Each row was made from one small tree. The marks that hang from a mark follow it in brackets, in the order of their numbers. Every link used is in the known rows. Write each row's tree.
Known rows
J_376[J_670[J_139 J_290 J_746]]: 2.82	1.19	-0.85	-0.31	2.46	0.45	-0.04	-0.94	-1.38	-1.66	0.43	1.32	-1.58	1.72	-3.33	-5.58	1.22	1.71	3.08	-1.34	-0.74	3.07
J_746[J_670[J_139 J_376 J_443]]: 1.60	-1.41	-0.20	1.76	1.00	-1.24	1.89	-1.25	-1.96	-0.36	-0.32	2.33	-2.26	0.68	-3.16	-3.57	3.06	0.48	1.03	2.99	-2.11	2.28
J_368[J_66 J_670[J_290[J_58] J_376 J_443 J_746]]: 0.97	-0.12	2.42	-0.86	1.09	-1.05	-1.36	-3.26	-3.48	-3.13	-1.51	-0.51	-2.17	0.34	-3.70	-4.99	4.27	2.28	0.66	0.55	-0.85	0.90
J_716[J_670[J_376 J_443]]: 0.66	-0.77	-0.71	1.08	2.45	-2.29	-0.41	-2.14	-1.24	-2.11	0.50	0.87	-1.26	1.16	-2.25	-3.97	2.21	1.18	-0.01	0.89	-3.43	1.39
J_10[J_670[J_139 J_443 J_746] J_794]: 1.74	-0.21	-2.32	0.65	2.55	0.61	2.47	-3.06	-0.80	-0.05	-1.39	3.94	1.93	1.38	-2.24	-1.99	2.36	2.33	2.17	0.53	-1.63	2.30
J_670[J_139 J_376 J_443 J_746]: 1.31	-1.21	-0.24	-0.62	2.62	0.51	0.76	-4.16	-1.18	-1.08	-0.42	2.82	-1.65	0.41	-3.48	-3.64	3.25	1.37	1.08	0.47	-0.01	2.88
J_368[J_66 J_670[J_139 J_290[J_58] J_376 J_443 J_746]]: 0.81	0.27	2.35	-1.02	-0.35	-0.63	-0.84	-2.99	-3.57	-2.24	-2.17	1.23	-2.18	0.02	-3.67	-5.77	4.56	1.68	1.20	-0.24	-0.47	1.57
J_716[J_670[J_139 J_290 J_443 J_746]]: 1.03	0.80	-1.13	-0.28	1.32	-0.78	0.42	-2.22	-0.87	-1.11	0.21	3.17	0.76	0.92	-3.90	-4.47	2.35	1.51	1.21	-1.34	-1.99	1.88
J_290[J_58]: 1.68	-0.74	1.71	1.11	3.75	-3.46	1.94	-1.71	-2.51	-1.87	2.61	-1.26	-2.19	2.76	-0.96	-4.91	1.33	2.29	1.29	1.77	-4.19	3.10
J_10[J_670[J_139 J_376 J_443] J_794]: 0.95	-0.08	-2.30	1.12	1.18	0.12	1.79	-1.92	-1.58	-0.43	-2.20	4.19	0.64	1.84	-2.06	-2.25	3.03	0.95	1.91	1.69	-1.05	2.54
J_66[J_368[J_670[J_139 J_443 J_746]]]: 1.76	-1.15	0.56	0.39	1.51	-0.23	-0.68	-4.36	-2.39	-0.22	-0.41	3.43	-0.93	0.34	-2.91	-4.07	2.03	1.14	1.76	-0.46	-2.33	2.58
J_66[J_368]: 2.10	-1.50	0.20	1.17	3.65	-2.90	0.07	-3.02	-1.39	-0.44	2.55	0.58	-2.13	3.03	-1.46	-4.12	0.56	1.25	0.86	1.03	-3.34	4.38
J_716[J_670[J_139 J_746]]: 2.04	0.50	-0.37	1.14	3.16	-2.19	0.60	-1.69	-0.47	-0.45	1.33	1.07	-0.59	1.32	-1.95	-5.85	1.13	1.89	0.66	-1.82	-3.89	2.89
J_10[J_670]: 2.18	-0.07	-0.63	2.71	2.69	-3.37	1.37	-1.44	-2.12	-0.46	1.31	-0.32	-1.85	2.75	-0.75	-3.83	0.84	2.22	0.34	1.06	-3.77	1.92
J_10[J_670[J_139 J_290 J_376 J_443 J_746] J_794]: 1.53	0.86	-2.89	-0.91	1.46	2.19	1.03	-2.66	-0.77	-0.94	-3.44	4.16	2.02	1.93	-3.97	-2.11	3.71	1.28	2.53	0.12	1.63	2.03
J_10[J_670[J_139 J_376 J_746] J_794]: 2.58	0.59	-2.07	0.51	3.23	0.69	1.30	-2.02	-0.13	-0.29	-2.38	2.09	0.38	2.26	-1.67	-3.50	2.44	1.61	1.91	-0.22	-0.49	3.17
J_716[J_670[J_139]]: 1.32	0.48	-0.45	2.40	1.97	-3.59	1.02	-0.58	-1.00	-0.21	1.84	1.41	-1.44	1.90	-1.31	-6.09	0.94	1.36	0.41	-0.57	-4.98	3.28
J_10[J_670[J_290[J_58] J_443] J_794]: 1.00	0.45	-1.30	0.26	1.76	-1.01	2.40	-1.42	-2.52	-2.23	-1.02	1.79	2.39	3.38	-2.23	-1.89	2.32	2.06	2.89	2.22	-2.39	1.35
J_716[J_670[J_746]]: 2.47	0.01	-0.34	1.16	4.37	-2.81	0.24	-2.11	-0.32	-1.28	2.07	-0.93	-0.94	1.44	-1.55	-5.11	0.91	2.34	0.14	-1.31	-4.22	2.38
J_794[J_10[J_670]]: 3.04	-0.63	-2.14	3.87	2.79	-4.56	0.74	-1.07	-1.69	-0.23	3.02	-1.24	-1.84	2.17	-2.52	-5.10	1.10	1.75	0.48	0.62	-4.17	2.23

Write each row's tree
1.37	-0.25	0.01	-0.97	0.39	1.39	-2.05	-4.11	-2.15	-1.02	-2.41	3.49	-0.95	0.79	-4.42	-4.40	3.30	0.24	2.10	-0.65	0.83	2.20 -> J_66[J_368[J_670[J_139 J_290 J_376 J_443 J_746]]]
1.71	-1.21	0.55	-0.30	1.50	0.84	-1.89	-4.58	-2.06	-0.81	-1.89	3.20	-1.71	0.27	-3.16	-4.20	2.87	0.55	1.67	-0.40	-0.79	2.48 -> J_66[J_368[J_670[J_139 J_376 J_443 J_746]]]
2.11	0.49	-0.47	1.48	0.60	-1.42	1.62	0.28	-1.39	-0.24	-0.41	1.02	-2.49	2.11	-3.84	-5.00	2.75	0.14	1.30	2.04	-0.79	3.13 -> J_746[J_670[J_139 J_290 J_376]]
2.04	0.26	-2.14	1.73	3.17	-1.46	1.32	-1.29	-0.69	-1.02	-1.19	0.38	-0.30	2.94	-1.09	-2.99	1.91	1.61	1.19	1.71	-1.89	2.85 -> J_10[J_670[J_376] J_794]
1.81	1.40	-1.13	0.77	2.43	-2.04	2.48	-0.41	-2.03	-1.78	-0.42	0.21	1.51	4.34	-1.41	-3.55	1.64	2.22	2.84	1.42	-2.70	2.31 -> J_10[J_670[J_290[J_58]] J_794]
1.49	0.20	0.97	-0.53	2.43	-1.83	0.59	-1.45	-2.27	-2.64	0.63	-1.13	-2.15	3.25	-2.55	-4.92	2.69	1.12	1.58	1.64	-1.06	2.66 -> J_670[J_290[J_58] J_376]
2.17	-0.45	-3.05	1.71	0.91	-2.02	-0.62	-1.86	-1.98	-1.53	0.45	0.53	-1.04	1.81	-4.82	-3.87	3.06	0.52	0.93	1.32	-0.53	1.28 -> J_794[J_10[J_670[J_290 J_376 J_443]]]
1.47	0.90	-1.51	-1.87	1.53	1.87	1.27	-2.30	-1.76	-1.95	-3.65	3.11	2.53	2.38	-3.15	-2.68	3.79	1.52	3.67	0.41	0.69	1.45 -> J_10[J_670[J_139 J_290[J_58] J_376 J_443 J_746] J_794]
1.96	0.29	0.22	-1.79	1.88	1.14	0.06	-1.69	-2.93	-2.96	-0.44	1.94	-0.23	1.46	-3.32	-4.78	1.81	1.79	4.45	-0.39	-1.21	1.40 -> J_376[J_670[J_139 J_290[J_58] J_443 J_746]]
2.70	0.76	-2.00	1.25	3.32	-0.43	2.22	-2.02	-0.33	0.31	-0.77	2.26	1.10	2.24	-1.47	-3.29	1.53	2.30	2.01	-0.36	-2.04	3.25 -> J_10[J_670[J_139 J_746] J_794]
1.67	1.37	-2.48	1.78	2.21	-1.85	2.30	-0.66	-0.98	-0.89	-0.20	1.11	0.99	3.88	-2.18	-2.84	1.54	2.06	1.63	1.24	-1.97	2.78 -> J_10[J_670[J_290] J_794]
1.53	-0.60	0.74	-2.06	3.11	0.47	0.35	-3.63	-2.11	-3.27	-0.60	0.19	-0.71	1.81	-3.85	-3.47	3.48	1.78	1.98	1.12	0.41	1.41 -> J_670[J_290[J_58] J_376 J_443 J_746]
1.80	-0.79	0.77	1.55	2.22	-2.23	-1.85	-2.78	-2.26	-1.20	-0.04	0.04	-3.22	1.99	-1.68	-5.10	1.66	0.63	0.75	0.75	-2.68	3.18 -> J_66[J_368[J_670[J_376]]]
2.02	-0.27	1.97	1.96	2.60	-3.47	-0.20	-3.14	-2.15	-0.96	1.40	-1.37	-3.40	0.15	-1.97	-5.66	1.95	3.38	-1.22	-0.38	-3.82	2.92 -> J_368[J_66 J_670[J_746]]
2.69	-0.12	-1.78	0.30	1.20	-0.95	0.59	-2.11	-2.59	-1.10	0.55	1.50	0.89	1.52	-4.75	-4.88	2.95	1.42	3.14	-0.44	-1.39	1.07 -> J_794[J_10[J_670[J_139 J_290[J_58] J_443 J_746]]]
2.62	-0.05	-2.97	0.49	0.86	0.09	-0.57	-2.58	-1.26	-0.66	-0.74	2.28	-0.27	0.99	-5.55	-4.46	3.66	0.52	1.73	-0.51	0.95	1.44 -> J_794[J_10[J_670[J_139 J_290 J_376 J_443 J_746]]]
1.54	0.56	0.07	0.74	-0.06	-0.90	-1.67	-1.93	-2.48	-0.39	-1.26	2.17	-2.47	2.46	-3.21	-5.77	2.49	-0.33	1.68	-0.21	-0.69	3.48 -> J_66[J_368[J_670[J_139 J_290 J_376]]]
